Each row comes from the steps of one walk. Every step used is in the known rows, and no mark comes twice. Write the walk behind each row, first mark first.
Known rows
L T U C: [ 13.4 -31.3  26.6   5.8 -39.5 -20.2  17.1  19.2  36.0 -48.9  41.1   7.6
   0.0   8.0  44.1 -19.9  -6.8  48.1  17.8 -46.6  -4.3 -34.3  13.6   9.8]
U C E T: [ 30.2 -71.7  18.2   1.6  -3.3   7.8   4.6  23.5  35.6 -48.6  26.9  18.8
   6.1  20.5  40.0 -14.6 -16.2  10.8 -26.4 -14.1 -11.0 -22.3   6.0 -22.5]
L T: [ 11.4 -14.7  32.4 -15.2 -45.6  -6.7  12.5  19.5   5.6 -24.2   0.9  18.7
  -7.7  21.9 -24.2  -8.2  -0.8  38.4  21.9 -19.5 -10.3 -11.5   4.2   3.3]
Z C X T: [  5.5  -0.1   5.8  -1.5 -12.2   9.6 -29.2  74.3  10.3 -21.8  10.0 -12.3
  35.5   7.0   0.8  -8.5 -29.0   8.0 -29.8 -26.6 -19.0 -37.2  19.4  35.1]
H C: [ 17.9 -12.1 -15.9  -8.6 -12.4  -3.7  -3.6  18.8  21.7 -16.6  18.0  29.6
   8.3  23.9  23.0  16.2 -19.7  16.1  -9.2   1.2 -15.9  -4.9  -6.8  -6.5]
L T U C E: [ 25.6 -52.2  27.4   5.6 -23.9   0.1  34.5  33.5  50.0 -46.3  32.7   1.8
   3.0  23.1  65.9 -20.0 -17.7  20.9  -2.6 -39.6  -2.6 -45.6  10.5  -9.8]
Z C X T U: [  4.4   6.1  21.3  16.9 -20.8   9.8 -24.9  69.9  30.6 -20.7  34.5 -46.7
  34.1  -4.2  37.3 -22.2 -29.0   1.5 -32.5 -37.0 -11.4 -59.8  24.7  28.6]
H C X T: [  6.6 -22.4 -12.6   0.6 -22.8  16.0 -32.9  62.8  35.2 -28.9  -9.8  13.4
  20.3   8.2  24.4   5.6 -19.5   6.6  -0.2 -13.3 -30.9 -34.0  13.4  30.4]
E T A C X: [  0.0   9.7   4.2   3.7  -6.4  -0.7 -10.0  46.4   7.8 -18.2  27.5   5.4
  20.8  -4.2  23.4  -6.9   9.8  -7.5 -49.9 -34.1 -23.7 -38.7   6.7 -16.2]
X T U C E: [ 16.0 -75.1  19.7  13.3 -19.6   7.7   9.7  45.1  50.2 -36.4  27.6 -18.9
  13.1   7.1  67.1 -25.4 -34.5  10.2 -23.1 -36.6   7.2 -46.9  13.3   9.4]
U C E B: [ 55.4 -64.7 -14.4  -0.8 -10.4   1.7  14.0   2.8  17.3 -35.3  19.2  53.7
  28.0  12.5  24.8   1.7 -17.7  -2.0  -5.3 -31.5 -16.8 -40.9 -15.1  -4.2]
X T: [  0.9 -40.5  22.7  -5.7 -42.1   4.2 -13.5  36.0   9.3 -16.8  -4.7  -3.7
  -2.3   9.1 -14.0 -12.8 -15.2  29.6   3.4 -18.8  -0.4 -16.9   7.8  22.4]
R U C: [ 23.3  -1.9 -11.2   4.6 -21.3 -12.4  30.5  20.4  12.8 -50.4  35.5  -1.9
   6.4  18.9   1.7   4.4 -12.7  47.9   9.5 -24.3   6.9 -38.2   2.0  12.1]
C X: [ 18.1  14.9  -3.9  -9.4 -27.3  17.6  -8.2  39.7  -3.9 -33.7  -6.6  13.0
  26.8   2.7   2.1  -1.9  -3.8  -2.4   4.7 -13.4 -32.4 -41.5   1.4  -3.8]
L C E: [ 27.9 -16.2  17.2 -25.0  -2.3  12.0  27.8  27.0  15.0 -22.4  13.1   8.3
  16.4  29.5  38.5  22.8 -18.1   0.7 -20.8  -7.8   3.0 -20.5   1.8 -36.9]
X T U C A: [ -9.9 -45.7  17.5  20.8 -36.2   1.3   5.6  67.5  29.4 -45.4  48.2 -38.9
  14.9  -2.6  79.1 -24.5 -22.0  17.5  -2.3 -68.7   4.8 -49.8  18.6  16.6]
E T A C: [ -3.8 -13.4  14.8   1.8 -10.8 -18.0   1.1  21.2   4.9  -7.4  45.4   5.1
   6.7   6.4  10.2  -7.8   3.8  12.6 -55.8 -29.4  -3.7 -11.5  -1.0 -23.1]
L C X T U: [  1.0   1.7  29.1   7.1 -27.6  12.7 -13.6  57.7  32.9 -30.0  17.0 -30.5
  20.9 -13.6  57.5  -2.1 -13.5  10.0  10.0 -42.0  -4.5 -65.4  32.5   6.4]
T L C A: [-22.6  37.6  23.4 -21.2 -27.4   7.6  34.4  39.3  -8.5 -22.1  36.9  -5.9
  10.6  25.8  32.6  20.3  -7.4  -9.3  23.6 -40.1  16.4 -21.5 -14.4 -38.7]
T A: [-13.9  10.0  13.1 -24.7 -26.2  -0.1  18.3  34.6 -12.0 -23.1  27.1 -13.7
   2.3  25.5  27.1   3.9  -2.8  21.1 -21.1 -17.2  -5.4 -18.4 -19.9 -13.7]
U C X: [ 22.5  -3.6 -22.7  -5.7 -14.5   3.6  -9.3  40.3   3.7 -57.8   5.5  36.0
  36.5   1.5  28.5   1.4  -4.4  12.6   4.2 -30.3 -30.1 -35.1   3.7   7.1]
X T U C: [  3.1 -49.3  15.5  14.7 -33.1  -8.2  -6.8  34.1  35.8 -40.8  35.4 -16.2
   6.6  -5.7  49.0 -26.5 -22.2  39.4  -1.1 -45.6   6.2 -39.7  17.5  29.2]
L T A C: [ -2.0   3.0   9.6 -12.0 -23.3 -26.9  27.0  31.1   0.4  -2.2  18.7  15.0
   0.8  20.2  -5.0   0.1   5.5  32.6 -27.9 -35.5  -2.3  -8.5  -4.4  -4.4]
A C E T L: [ 14.1 -33.8  22.0   3.2  -7.1   6.1  13.5   6.3  25.7   5.6  23.9  25.0
   5.4  21.5 -15.1 -18.2 -12.7 -34.4 -32.7  -5.5   6.6 -11.9 -16.4 -36.9]
H C E B: [ 55.7 -60.5 -22.0  -1.4  -4.0   8.5   5.6   4.0  33.4  -8.0  15.0  52.5
  19.7  24.0  26.7  19.0 -21.5 -18.6 -14.1  -5.5 -27.5 -31.6 -19.1 -11.4]
Z C X: [ 22.5  34.1  -9.5  -6.2   0.2   8.0 -13.1  54.6  -4.4 -23.7  17.7   0.5
  44.5  15.4   8.1   7.1 -17.7  -4.0 -31.3 -15.7 -27.5 -30.9   6.2   3.2]
R U: [ 17.2  18.2   2.7  -2.9 -32.4   2.0  23.9  20.7   6.4 -27.9  17.6 -24.0
  -4.6  22.2 -19.3   3.5  -9.0  33.7  10.6  -7.8   6.2 -43.0   0.0  -0.4]
T L: [-12.0  16.8  17.2 -19.8 -40.3   5.4  12.3   6.3  -5.0 -17.2  16.9  15.8
   3.1  21.4 -22.6  -5.0  -7.8   3.0  22.8  -3.5   4.3 -13.5 -28.5  -9.9]

Write each row's walk
[  4.4  -2.8  13.5 -11.4 -19.8  11.7 -16.3  63.3  11.8 -30.6  -3.4   0.7
  20.5  -0.7  15.3  10.4  -9.9  16.2   8.8 -35.8  -9.6 -41.8  25.1  13.8] => L C X T
[-10.7   0.6  44.1 -15.4 -23.9   0.7   5.7   4.1  16.0 -22.9  40.6  12.8
 -14.4  18.1  -1.2   6.5  -3.0  14.6  16.7 -19.7  13.7 -14.7  -3.5 -31.8] => E T L C
[ 16.7 -27.2  16.1  25.4 -21.4   8.0 -21.2  34.5  39.1 -63.7  47.0  -3.0
  19.2 -14.9  65.2 -23.6  -1.3   9.3  -4.8 -44.3 -26.8 -67.4  22.6  -0.5] => E T U C X
[  1.0  34.8 -19.4  -6.2  -7.3  -3.6   7.0  53.5 -10.2 -13.2  13.2   8.6
  32.1   2.6  26.0   7.0   5.9 -14.7 -41.5 -29.9 -24.2 -33.0  -6.0 -11.9] => T A C X
[ -1.0  21.8   0.2  -8.4 -20.6  -9.9  11.8  57.8  -0.8 -16.6   4.3  16.5
  19.0  10.2   7.4  -0.2  12.6  11.3 -19.3 -40.1 -23.0 -34.5   3.7  -0.6] => L T A C X
[ -1.6 -35.4  27.6  25.4 -23.4   2.2   4.2  38.0  35.3 -53.4  72.5 -31.3
   6.6   1.0  87.7 -25.2  -8.7   8.6  -8.4 -63.3  -5.2 -50.0  16.2 -20.8] => E T U C A
[ 24.0 -56.8  38.9  -4.0 -17.8  22.5   2.2  20.2  29.1 -23.4  14.9   0.8
   0.4  25.2   9.3 -13.0 -13.2  -5.0 -32.0  -1.6  -9.9 -25.5   1.8 -33.5] => C E T
[  7.0 -12.0  44.8   3.4 -51.2  -6.9  12.0  19.2  28.3 -25.0  23.1 -13.0
  -7.4   9.5  14.6 -21.6  -3.1  34.7  16.8 -32.1  -3.7 -40.0  11.1  -2.6] => L T U
[ 10.9 -12.0   0.0  28.6 -27.5   1.1 -23.4  51.3  27.2  -8.5   6.0 -14.5
  36.6 -24.7  16.3 -25.1 -11.1 -11.8 -16.7 -37.1 -13.4 -59.3  23.9  16.5] => A C X T U
[ 14.4 -51.3  32.5 -13.2 -29.2  15.4  21.7  15.6  24.2  -4.9  15.8  24.8
   4.7  18.5  -2.9   7.8 -22.1 -12.1  20.1 -31.8  17.4 -44.8 -14.9  -2.6] => X T L C E B
[ 21.2 -47.3  50.6  13.8 -22.7  22.4   6.7  17.8  46.0 -27.1  39.9 -32.2
  -0.6  13.6  52.0 -32.0 -18.2 -10.6 -32.9 -14.6  -5.9 -51.8   8.7 -40.3] => C E T U
[-10.0 -25.1  41.8 -21.6 -23.0  19.9  22.0  43.1  28.5 -11.8   5.2  -0.4
   1.4  33.3  15.2   5.2 -27.2  -3.4   5.0 -16.3  26.6 -21.2  -4.0 -11.3] => X T L C E
[ 13.8 -15.6   4.4  10.8 -23.0 -13.6   7.7  15.7  21.8 -41.9  44.1  -0.4
  16.8  -0.5  57.5 -15.7 -14.0  24.7  -4.0 -34.1  -2.9 -36.9   2.9  -3.0] => T U C
[ -1.1 -35.4  47.3  -8.2 -25.6  27.0  14.2  16.5  27.0 -19.5  19.1   3.3
 -14.3  33.8  -0.6 -16.2 -12.7 -20.2  -8.8   0.6   2.7 -27.8 -18.0 -38.3] => C E T L
[  7.2 -32.4  -6.6   0.7 -28.5   7.6 -22.1  63.2  17.1 -50.3  -5.4  14.2
  24.1  -2.8  18.9 -12.3 -12.2  20.7  10.2 -38.3 -17.9 -40.0  18.8  39.9] => U C X T
[ 31.7  -6.6   9.0 -13.9   9.6   6.4  16.1  36.9  14.3 -10.3  32.0  -6.3
  31.2  41.4  18.4   2.8 -36.5  -9.7 -59.5  -4.7  -5.7 -14.6  -4.8 -20.6] => Z C E
[-21.9  -2.3  37.0 -20.8 -35.6   2.3   7.1  32.3  13.2 -13.0  14.4   1.7
  -7.7  17.5  -5.5   6.9 -17.9  22.2  25.1 -28.4  26.2 -13.3  -1.8   7.3] => X T L C
[ 13.6 -16.6 -11.4  10.3 -20.8   2.2 -27.3  52.1   7.0  -8.2 -21.3  14.7
  34.4 -13.2 -19.7 -11.5  -7.8  -5.0 -16.4 -26.5 -19.1 -31.9  17.3  25.3] => A C X T
[ 60.4 -46.8 -22.0  12.3 -13.7   1.0  33.3   7.6  27.4 -43.0  35.1  20.4
  18.3  19.2  12.4   4.7 -18.7  10.7   4.2 -32.4  -0.3 -72.0 -12.7   7.2] => R U C E B
[-20.6  11.7  22.0 -23.7 -22.7  11.8   3.3  82.8   7.3 -33.8  11.4 -21.4
  14.6   5.2  55.8  17.7  -3.8  21.2 -13.1 -43.9  -6.4 -43.3  16.3   8.5] => L C X T A
[ 26.5 -18.8  16.8 -17.7 -19.7  11.4  31.5  -3.9  12.1  -6.4  25.4  40.8
  12.1  22.1   7.8  21.1 -15.1 -24.6  16.6 -22.7   7.7 -40.5 -27.9 -27.5] => T L C E B
[ -1.7 -13.1  25.3  15.3 -45.8  21.3 -22.0  57.4  30.4 -30.8   5.6 -32.5
  15.5 -15.8  30.0 -29.3 -12.6   2.3   5.4 -32.2 -15.7 -70.2  21.5  22.1] => C X T U
[ 14.6 -10.0  10.5  11.8 -35.4  -0.1   2.8  44.2  33.2 -61.3  22.5  12.6
  15.3  -4.9  54.2 -19.8   0.6  28.4  24.6 -49.7 -23.7 -62.9  20.8  16.1] => L T U C X
[ 48.0 -74.7  18.0  15.0 -31.9  -3.6  27.9   5.9  47.6 -41.1  38.2  32.5
   9.0   6.1  47.4 -18.9 -11.6  14.4   7.9 -52.0 -10.2 -63.9   1.0   3.6] => L T U C E B
[ 29.2 -41.1   6.8   7.3  -9.3   5.0  25.4  25.9  40.4 -44.1  39.5  -6.2
  24.7  18.2  79.5 -15.3 -24.9  -0.3 -25.3 -27.9  -2.6 -44.0   0.3 -21.1] => T U C E
[ 11.8  -9.7  -3.1 -14.0   2.5  -3.9  34.9  40.4   4.4   1.7  21.3   1.6
  24.4  28.6  35.9   2.6 -11.1 -16.8 -68.6 -15.6  -2.6 -16.4 -15.2 -33.2] => T A C E
[-17.1 -21.2  -4.4  -7.7 -24.9   6.8  -4.5  83.2  14.2 -55.4  14.0  -6.9
  17.8   3.6  60.5  -6.8  -6.9  26.5 -12.5 -51.6 -15.6 -43.5   8.4  34.7] => U C X T A
[-36.2   5.0  36.3 -16.0 -38.3  10.7  22.4  61.3   3.6 -16.2  24.3 -20.7
   0.5  21.8  25.9   7.6 -14.6   2.2  22.4 -47.8  24.5 -25.2  -1.9  -6.3] => X T L C A
[ 37.9 -23.9 -10.2  -2.6   1.7  -3.3  14.6  20.0   7.7   6.4   1.7  25.4
  32.9  19.8  -2.2  -2.7 -18.7 -21.0 -45.8  -4.7  -5.0 -10.7  -9.1 -24.4] => A C E
[-23.1   7.9  48.0 -11.4 -24.4  11.6  18.2  34.1   9.2 -27.1  51.5 -10.9
  -5.0  24.6  31.2   9.8  -1.6  -5.6  14.3 -40.6  13.5 -23.7  -1.1 -42.8] => E T L C A
[-19.1   0.5  20.6  -5.8 -50.5  25.1 -15.4  52.1   8.9 -28.2 -12.8   1.3
  10.9   6.4 -22.4 -13.2  -7.5  -8.5  30.7 -19.4  -7.7 -42.9  -7.8  25.5] => C X T L
[ 37.9 -52.1  14.7  10.9   3.9   1.3  -0.1  11.4  27.4  -2.4  15.8  18.0
  15.3  14.8  -1.8 -15.5 -13.1 -16.9 -51.6  -6.3  -7.9 -15.0   5.4 -33.6] => A C E T
[  4.7   1.9 -15.1   5.3 -25.2  -1.0  39.3  51.6   6.0 -54.0  41.8 -30.5
  13.7  21.5  39.1   7.7 -15.2  26.4   6.3 -48.7   6.3 -50.9   1.2   4.5] => R U C A
[  5.9   7.4  25.2 -29.8 -11.4  14.5  39.1  23.4  15.2 -14.1  21.3  15.2
  10.8  40.3  23.6  18.9 -19.0 -17.2   2.7  -6.8  17.0 -21.7 -17.7 -41.8] => T L C E
[-26.0 -17.6  30.3 -11.4 -49.4   9.9  -3.5  27.4   8.5 -12.2   6.0   2.3
 -11.5  14.5 -31.4 -15.6 -17.7  13.7  26.3 -14.9  14.3 -17.1 -13.9  18.8] => X T L
[ -0.9 -26.4  47.1 -24.2   4.0  11.2  28.9  42.5  25.2 -27.6  44.6 -18.0
  -5.8  34.5  69.1  14.2  -8.0   7.8 -51.0 -24.7   3.4 -24.5   4.3 -50.8] => L C E T A
[  9.4 -43.3  27.9  22.0 -22.2  -9.2  -7.4  10.5  39.9 -51.5  60.8  -3.1
   1.6  -4.4  53.5 -26.1 -10.4  30.3 -11.3 -40.1  -6.1 -39.2  13.9 -11.1] => E T U C
[ 30.8 -49.0  28.8  28.3  -6.2  -2.2   5.3  11.6  46.6  -3.2  44.7  -7.4
  14.6   2.4  34.5 -28.3 -16.5 -25.6 -55.2 -19.0  -4.9 -44.3   9.2 -43.6] => A C E T U
